Each row comes from the steps of one path. Every step used is in the known rows, and no mark comes twice. Write the path behind each row, first mark first.
(in the rows, 128 means zero)
Known rows:
debib > nime > duduf: [145  89  95 143 133 148 119 115 179 121  86 172 152 123 138 110 100 122
 124 124 108 140 107 136 143 113 166 145 124 106 119 146 167 129 158 134
 121 162 151 137 160]
desopuv > paru > gunizim: [134  99 128 127 167 141 129 125 123 122 126 100 119 147 131 130  94  95
 107 114 102 121 157 126 103 152  95 129  62 108  60 110 148  84 137 148
 138 117 140 119 166]
debib > nime > duduf > gunizim > dituv: [127  97  89 146 176 109 160  90 178  88  90 198 182 129 132 139  92 144
  88  84 122 112  71 138 136  69 165  83 140 102 131 129 130 142 161 140
 165 150 196 108 147]
dituv > desopuv > paru: [158 118 162  88 104 145 112 111 118 111 123 104 136 165 150 120  92  85
 142  89 139 103 136  94 130 139 118 148 102 124  84  96 164 113 108 114
 135 121 117 139 170]
nime > duduf > desopuv: [160  66 122 104 130 158 117 115 191 115 119 152 171 159 129 104 109 143
 175 129 161 123 103  92 167 107 182 145 129 152  95 115 150 166 136 120
 107 130 104 147 119]
genug > dituv > gunizim > debib: [ 71 163 145 146 158  78 113  98 107 102 179 107 157 150 137 108 141 103
  96 102 138 102 153 165 128 114 125 125 169  79 183 109 117 118  90 137
 161 109 151  97 113]
debib > nime > duduf > gunizim: [145  83  81 143 152 169 142  95 178 103  94 193 175 144 117 129 105 131
  97 122 139 116  93 133 149  86 152 118 111  91  98 124 125 142 162 142
 146 164 177 144 145]
gunizim > dituv > desopuv > goniv: [161 146 148  78 103  70 165  87  99 105 132 141 149 146 140 115  50  91
 106  85 135 111 106 120 155 118 119  98 159 142 140 114 149 138 118  99
 137 132 148  99 165]
dituv > genug: [141 127 105 103 133 101 135 124 134 142 128 105 132 118 148 103 140 116
 134 105 123 134 119 132 126 108 113 148 146 133 141 133 108 125 130 117
 140 121 132 157 132]
goniv > desopuv > duduf: [156  72 136 103 108 173 112  96 137 136 133 123 141 153 154  84 109 116
 140 110 123 118 137 109 155 108 167 111 148 164  73 140 187 115 150 139
 122 136 151 131 155]
dituv > gunizim > debib: [ 66 152 151 145 164 120 127 102 105  98 134  87 156 164 122  93 156  97
  95 113 146 115 169 154 136 114 123 117 157  87 152 119 105 114 111 110
 165 118 132 125  92]
genug > dituv > gunizim: [122 124 113 140 139  88 116  94 118 115 191 114 141 119 133 120 128 125
 117  95 140  92 137 145 124 136 124 141 134  98 177 134 117 129  85 149
 132 105 158  99 141]
debib > nime: [129 123 130 129 132 141 144 117 127 131  98 146 122 132 132 127 116 122
 112 121  98 143 108 140 125 119 109 126 121  99 141 149 141 109 154 139
 121 156 165 131 155]
gunizim > debib > nime > duduf > desopuv: [114 107 156 112 147 157 135 103 181 109  75 164 182 187 135  90 120 112
 143 128 127 146  88 134 168  79 176 124 155 107 121 124 166 128 164 111
 131 152 129 149 114]
fotar > nime > duduf > desopuv: [161  88 116  93 129 156 124 108 192 126 130 171 167 134 105 105  97 124
 155 136 129 118  93  98 150 110 174 156 106 140  93 139 147 178 129  79
 145 163 104 156 134]
gunizim > debib > nime > duduf: [ 96 135 128 149 151 133 114 116 168 107  69 163 168 154 143 101 118 105
 112 128 102 151 108 161 147  87 172 131 159  85 131 126 166 117 163 122
 141 161 149 134 127]
nime > duduf > gunizim > dituv > desopuv > paru: [154  95 123 113 152 123 120  80 169  73 114 156 194 159 142 131  70 115
 113  54 161  74 102  94 144  89 166 107 121 128  66  79 153 143 115 114
 175 119 144 124 168]
dituv > desopuv: [155 125 125  90  99 145 132 106 103 128 138 123 145 149 133 121 122  94
 119 101 158 104 116 114 125 134 127 140 135 141 133 106 137 132 110 107
 137 132 113 159 145]
genug > dituv > gunizim > debib > nime > duduf: [ 91 133 116 156 165  93  99  88 159  93 131 150 173 150 148  98 111 102
  92  92 119 115 122 177 144  96 166 137 161  52 181 134 156 125 121 146
 149 144 180 115 143]
desopuv > duduf > gunizim > dituv > genug: [131 106  95 119 165  97 157  84 163 116 133 151 168 116 152  91 105 118
  82  63 143  94  95 132 138  72 135  99 175 133  98 118  93 130 152 121
 184 122 200 121 111]
vukimus > fasil > goniv: [142 137 125 151  83 142 147 137 119 105 199 138 154 131  98 109  94 136
  72  96 125 143 116 143 177  81  93 116 137 111 105  86 120 138 126  94
 124 147 127 170 155]
goniv > fasil > niba: [112 101  99 145  89 170 118 165 124 101 151  94 128 150 106 141 140 134
 128 163 148 122 130  97 172  86 142  73 122  97 103 131 131 122 168 137
 108 125 137 158 139]
paru > gunizim > debib > nime: [ 91 143 124 134 176 133 158 108  96 127  99 135 133 162 127 119 129  78
  68 121  79 145 129 182  94 120 103  97 122  72 139 128 133  77 164 135
 156 154 166 136 139]
debib > nime > duduf > desopuv: [158  67 126 105 130 166 142 105 191 116  91 168 167 159 135 102 103 132
 165 121 129 134  82 105 165  95 165 143 125 126 113 135 166 148 163 127
 101 150 145 149 142]
fasil > vukimus: [129 115 140 123 119 128  97 123 145 121 119 120 170 123 116 172 131 160
 121  96 135 136 140 118 131 118 128 110 136 139 101 118 143 108 144 137
 125 136 105 116 117]
debib > nime > duduf > gunizim > dituv > genug: [136 105  70 127 183  86 162  84 186 101  87 176 185 118 148 109 107 127
  88  61 117 118  58 141 133  50 150 105 160 105 143 131 108 133 161 131
 178 148 202 140 152]
dituv > gunizim > debib > nime: [ 62 145 148 144 155 129 154  95 102 104 105 103 154 171 129  88 142  85
  74 112 118 129 149 171 127 100 111 114 152  60 159 141 116  98 138 120
 155 142 170 127 117]
gunizim > debib: [ 78 172 157 134 151 116 130 123 115 114 113 123 140 158 128 116 144 110
 112 138 126 138 134 156 130 113 130 110 159 107 136 115 125 113 130 113
 152 127 123 125 101]
paru > gunizim: [140 111  87 133 160 139 146 118 106 135 142 125 128 133 118 135 124 104
  97 122 119 124 140 138  99 148 112 112  93 118 110 122 120 105 137 137
 142 127 142 137 144]
gunizim > debib > nime > duduf > desopuv > goniv > fasil: [134 106 139  98 130 164 150  95 152  83  96 152 178 212 138  85  62 127
 140 176 137 157 102 106 234  58 138 102 164  84  76 129 151 130 183 104
  95 158 154 165 145]
vukimus > fasil: [169 129 124 144 112 148 134 139 129 121 172 139 120 127 127 123 113 143
  98  97 126 145 138 129 151  97 102 121 152 138 126 118 123 121 139  96
 127 122 141 161 147]
gunizim > debib > nime > duduf > desopuv > dituv: [139 128 158 109 141 138 135 103 186 111  80 173 163 176 174 105  75 104
 148 112 108 143  99 114 170  83 167 127 159 125 109 116 168 114 176 114
 113 150 148 114 124]
fotar > nime > duduf > gunizim: [146 103  73 127 156 154 125  99 166 113 134 190 176 113  91 133 101 128
  86 145 140 104 100 127 134 102 151 136  96 106  84 126 105 176 123  93
 190 178 141 154 138]
duduf > nime > debib: [148 112 123 113 158 149  94 133 140 100  99 159 153 122 117 115 146 191
 125 144 131 130 127 107 117 115 109 114 135  79 126 123  95 143 155 151
 150 137 148 181 131]
genug > dituv > desopuv > paru > gunizim > debib: [130 154 154  95 151  99 103  97  98 108 168 111 145 181 158 131  86  51
  96  78 116  89 141 146  88 141 107 128 117  86 113  66 165  77  94 138
 165 115 135 121 178]
nime > duduf: [144  97  92 141 133 135 100 127 177 122 117 153 155 124 124 117 111 136
 137 127 137 126 123 122 145 121 182 147 129 129 105 121 156 151 131 125
 125 139 117 138 130]
nime > debib: [128 124 136 122 133 134  95 140 131 117 110 145 148 137 126 110 157 147
 133 138 127 146 142 132 114 141 127 124 152  88 129  99 130 129 136 155
 144  94 120 143 118]
paru > gunizim > debib > nime > duduf > desopuv > dituv: [147 109 120 119 173 149 147  95 170 117  91 169 165 179 161 109  69  84
 120 108 101 140 109 124 134  98 148 113 127 111  91 109 157  92 178 122
 129 144 158 126 140]
genug > dituv > desopuv > duduf > gunizim > debib > nime: [126 140 139 104 123 138 132  46 124 110 153 191 176 181 160  95  89  72
  70  91 148  86  90 154 146  84 136  99 175  69 128  85 145 116 137 138
 175 172 202 131 141]
fotar > nime > duduf > desopuv > goniv > fasil > vukimus: [184  75 115  69 100 174 105  96 169  92 135 151 205 151  96 148  49 170
 144 162 147 141 113  66 214  82 135 122 119 128  28 134 149 159 156  74
 112 183 106 157 160]

Which path is each row?
[ 91 126 113 143 177 143 122 101 162  89 112 161 194 167 109 118 127 126
  88 135 164 113 117 141 155  76 172 100 149 102  97  84 112 145 139 121
 178 146 137 138  91] : nime > duduf > gunizim > debib
[192 144 112  81  71 113 118  89  76 102 195 140 138 156 151 142  54 118
 131 134 157 103 107  98 185 117 101 116 152 107 128 105 140 134 101 121
 100 134 155 147 198] : genug > dituv > desopuv > goniv > fasil
[168  99  97  93 133 106 176  53 147  84  97 204 195 166 131 111  26  94
  73  84 146  99  72 121 173  80 147  84 144  99 108 114 143 150 160 110
 152 170 198 120 181] : debib > nime > duduf > gunizim > dituv > desopuv > goniv
[141 134 171  93 123  92 129 109 124  97 110 113 145 148 160 132  80 100
 135  52 124  99 112 102 119 122 127 113 131 137 112 102 169 112 105 111
 150 112 135 110 176] : gunizim > dituv > desopuv > paru
[ 80 113 116 157 168 135 122  93 150  98  94 128 186 165 127  77 124  90
  86 106 123 128 141 162 150 100 161 131 147  62 137 135 146 114 142 117
 158 147 162 133 122] : dituv > gunizim > debib > nime > duduf
[177  60 118  86 102 175 102  98 175  83 131 130 209 176 110 146  64 184
 171 143 178 144 120  57 239  84 146 105 143 144  23 114 154 144 171 112
  72 142 107 149 143] : nime > duduf > desopuv > goniv > fasil > vukimus
[151  87 127 130 106 148 170  82 129  75 204 154 196 159 117  84  65 146
  43  39 132  99  90 124 201  20 127  36 172 141  55  83 139 138 141 108
 156 148 196 143 169] : vukimus > fasil > goniv > desopuv > duduf > gunizim > dituv
[136 129 119 143 137 111 136 103 124 125 152 112 119 123 149 125  96 106
 113  94 134 104 166 117 140 130 107 137 120 126 123 131 106 117 118 122
 131 111 158  92 130] : desopuv > dituv > gunizim
[ 79 157 144 136 168 141 162  92 111  96  95 160 160 181 125 131 133 111
  65 137 126 127 105 159 132  76 106  85 144  68 136 113  98 108 158 130
 172 161 180 135 107] : duduf > gunizim > debib > nime
[152 127 132  89 145 113 136  98 197 126  77 154 166 168 196  80  84  86
 153  89 103 148  87 114 165  62 150 146 178 128 121 122 150 106 174 102
 128 141 149 144 127] : gunizim > debib > nime > duduf > desopuv > dituv > genug
[174  77 128 117  65 190 136 107 131 115 202 129 170 154 123  64  75 121
  80  73 119 123 128 125 203  61 128  95 154 143  52  96 175 128 140 107
 114 158 155 176 182] : vukimus > fasil > goniv > desopuv > duduf
[151 123 103 104 153 101 154  94  87 118 140 126 151 137 139 134 108  84
  92  54 126  98 105 136  77 133 122  88 130 138 147 104 131 109 118 116
 161 116 147 129 163] : paru > gunizim > dituv > desopuv
[167  97 125  94 136 153 129 103 100 124 138  93 137 163 139 124  84  61
 103  83 128  98 150 111  95 157  98 136  69 120  63  91 152  92 116 124
 149 119 127 147 188] : dituv > desopuv > paru > gunizim
[151 109 131 112 129 134 130  83 109 114 150  85 138 158 171 117 109 104
 133  73 119  91 159  96 144 108 115 102 122 161 122 135 140 105 114 130
 125 108 157 107 161] : goniv > desopuv > dituv > gunizim
[164  66 118 121 132 160 142  82 189 112 112 147 165 159 164  96  71 106
 147  83 135 111 118  93 174 100 147 148 116 121 103 138 146 129 152 123
  98 133 170 115 151] : debib > nime > duduf > desopuv > dituv > gunizim
[153  94  90 115 144 122 153  67 152  88 100 199 199 152 138 131  85 114
  82  60 148  92  63 121 132  74 166  88 146 113 136 112 135 145 147 119
 169 158 182 136 168] : debib > nime > duduf > gunizim > dituv > desopuv
[135  90 123  97 162 149 172  81 158 111  89 162 177 203 117  78  51  71
 105 151 115 150 117 140 173 104 131 109 126  89  84 118 162 110 189 117
 122 164 154 131 143] : paru > gunizim > debib > nime > duduf > desopuv > goniv
[127 120  81 131 175 103 134  98 168  94 122 203 182 103 103 142  90 141
  79 102 123 101  79 136 122  84 169  98 123 117 111 129 109 179 120  93
 210 167 158 119 137] : fotar > nime > duduf > gunizim > dituv
[114 106 122 143 161 122 156  86 148 110 138 178 157 124 131 111  91 140
  89  88 147 101 104 130 145  94 148  78 158 125  83 116 116 136 151 131
 166 134 197  90 109] : desopuv > duduf > gunizim > dituv
[201  88  99  83 128 125 145  96 208 140  92 161 154 142 189  94  71 104
 169  82 109 139  79  93 163  76 139 163 141 145 111 133 148 124 172 111
 105 140 161 149 159] : debib > nime > duduf > desopuv > dituv > genug
[ 87 149 121 139 181 129 136 117  95 122 129 115 142 160 120 120 140  85
  78 127 109 132 149 167  92 132 115 100 132 103 126 105 117  93 137 123
 169 129 133 130 110] : paru > gunizim > debib
[152  51 128 114 191 128 152 100 189  96  79 153 166 158 148 119  55 110
 138  70  87 127  94 105 122 101 146 108  92 118  74 130 185 101 170 140
 127 126 174 115 190] : debib > nime > duduf > desopuv > paru > gunizim > dituv
[162 116 130 116  78 159 144 122 101 102 195 115 163 159 116 107 111 132
  87  78 116 126 112 127 188  55 100  84 139 141 102  95 148 129 127 103
 121 149 129 182 185] : vukimus > fasil > goniv > desopuv
[123  85 152 111 187 156 118 112 176 100 106 116 180 202 128  95  92  93
 137 115 136 121 144 113 139 120 156 129  97 115  41  83 174 102 144 121
 138 115 109 137 130] : nime > duduf > desopuv > paru > gunizim > debib
[152 100 138 125 134 120 155 112  97  81 180  99 160 160 131 117  59 115
  64  15  73 119 119 130 142  64  83  54 102 133  63  84 171  84 126 114
 141 118 161 137 230] : vukimus > fasil > goniv > desopuv > paru > gunizim > dituv
[166  36 119 107 167 170 123 112 186 110 121 125 167 170 129 110  74 108
 151 108 136 115 131  90 137 134 154 144  60 134  29  99 174 123 145 136
 120 115 115 143 159] : nime > duduf > desopuv > paru > gunizim
[184 115 123  71  68 161 109  88  87  90 146 105 179 170 123 163  74 136
 118 119 167 126 138  75 190 107  94  97 146 125  66 103 138 113 144 102
  96 148 118 159 167] : dituv > desopuv > goniv > fasil > vukimus
[175 127 133  73  85 122 148  90  99 123 140 137 137 163 128 108  67  78
 113 129 153 113 125 111 165 139 104 127 131 127 111 109 148 136 125 105
 120 145 127 135 159] : dituv > desopuv > goniv
[133  83 131 114 148 136 148  76 134 104 139 155 170 156 148 109 101 135
 106  69 137  85 101 105 152  65 162  48 156 161  85 121 142 125 154 136
 164 129 195 105 142] : goniv > desopuv > duduf > gunizim > dituv
[151 134 111 114 105 137 146 118  97 105 142 121 121 150 130 122  76 142
 126 176 138 138 137 107 195 111  94 106 136 111  85 134 118 127 144 113
  98 135 156 140 163] : desopuv > goniv > fasil
[ 83  99 155 111 118 184 160  55 116  90 132 147 205 203 115  65  96  91
  50 116 119 111  88 153 184  46 132  59 147  72  55  91 157 106 163 140
 163 191 184 145 147] : fasil > goniv > desopuv > duduf > gunizim > debib > nime
[176 108 120  94  80 127  95  86 136 138 188 160 147 129 164  97  79  92
 125  77 151  88 104 118 139 138 159 147 160 126 119  97 176 134 107 140
 131 136 158 126 160] : genug > dituv > desopuv > duduf
[166 144 119  87 100  99 158  90  75  84 141 124 147 157 149 128  59 120
 117 105 146 116 102  95 175  94 103  80 172 129 120 114 128 133 128  93
 118 128 157 138 182] : gunizim > dituv > desopuv > goniv > fasil
[183 126 132  73 123 107 151 108 158 144 133 118 125 137 179 109  96 110
 171  87 136 122 102  87 145  97 108 148 144 176 118 116 110 120 142 104
 113 108 133 137 123] : duduf > desopuv > dituv > genug
[151  87 128 107 156 119 140  75 172  70  80 174 191 163 150 127  55 100
 100  52 132  93  82 110 142  78 149 104 111 103  80  97 166 126 139 125
 166 146 178 123 193] : debib > nime > duduf > gunizim > dituv > desopuv > paru
[154  73 125  92 186 114 138 109 182 107 117 152 169 130 119 125  52 107
 130  84  89 114 102 106 100 120 152 123  69 134  55 127 167 135 130  94
 174 140 137 119 182] : fotar > nime > duduf > desopuv > paru > gunizim > dituv
[183  71 107  91 111 170 137 105 155  93 138 140 166 182 128 101  62 159
 170 175 168 130 113  66 233  88 145 121 135 137  52 120 140 160 156 106
  82 132 129 162 147] : nime > duduf > desopuv > goniv > fasil
[122 112 147 125 158 136 120  92 174  97 128 122 182 184 156  83  91 104
 142 100 159 104 149 101 179  93 170 133 156 132 102 104 136 135 126  99
 135 107 129 113  97] : nime > duduf > desopuv > dituv > gunizim > debib
[155  56 159  97 135 169 125 111 207 104  71 147 162 177 149  97  73 120
 177 113 115 133 101  88 169 100 156 153  91 120  56 129 199 125 160 132
 102 137 141 137 174] : debib > nime > duduf > desopuv > paru
[167 123 158  97 115 134 144 110 149 134 135 144 119 149 163 135  81 126
 176 115 132 118 113  78 148 113 120 129 130 163 107 112 132 130 137 117
  94 113 132 106 128] : duduf > desopuv > dituv
[120 109 130 129 153 134 118  73 143 102  91 125 172 184 181  90  96  81
 107  72  93 118 143 132 160  74 165 106 153 116 121 141 177  99 149 124
 136 143 178 116 164] : goniv > desopuv > dituv > gunizim > debib > nime > duduf
[173  63 121  88 129 187 116  97 143 118 118 137 154 141 139  80 103 151
 131 116 124 101 119  81 161  84 146  96 120 152  66 161 151 125 165 134
 134 183 174 166 170] : goniv > desopuv > duduf > nime
[136 104 115 153  84 153 137 169 152 113 184 125 119 144  98 124 116 116
  94 108 130 132 143 120 169  75 125  90 134 116 122 118 139 119 173 115
 122 130 146 154 139] : vukimus > fasil > niba
[183  71 110  93 104 179 155  96 162  93 106 162 158 181 135 102  49 149
 155 169 139 150  95  81 225  76 137 119 133 113  67 141 153 141 184 116
  73 159 162 165 179] : debib > nime > duduf > desopuv > goniv > fasil
[121  93 117 116 180 164 146  97 163 112  88 155 178 192 127  96 111  94
 108 121 115 138 100 137 128  93 158 114 130  95 104 118 155 111 177 128
 138 152 143 153 128] : paru > gunizim > debib > nime > duduf > desopuv
[170 150 106 107 124  86 130 121 141 149 129 121 112 102 185 121  95 103
 133  90 109 130 120 115 128 112 105 148 145 149 130 126 106 107 134 115
 131 118 148 124 135] : desopuv > dituv > genug
[109  97 191 104 152 158 120 114 200  91  60 141 176 205 152  83  91 109
 163 123 112 143 114 114 172  82 165 141 121  96  66 114 195 112 165 120
 125 140 140 137 143] : gunizim > debib > nime > duduf > desopuv > paru
[120 134 155 100 151 149 146  92  91 104  90 105 145 201 147 110  93  35
  77  84  94 119 140 153  95 130  90 113 100  64  90  96 167  60 145 122
 161 150 153 153 179] : dituv > desopuv > paru > gunizim > debib > nime
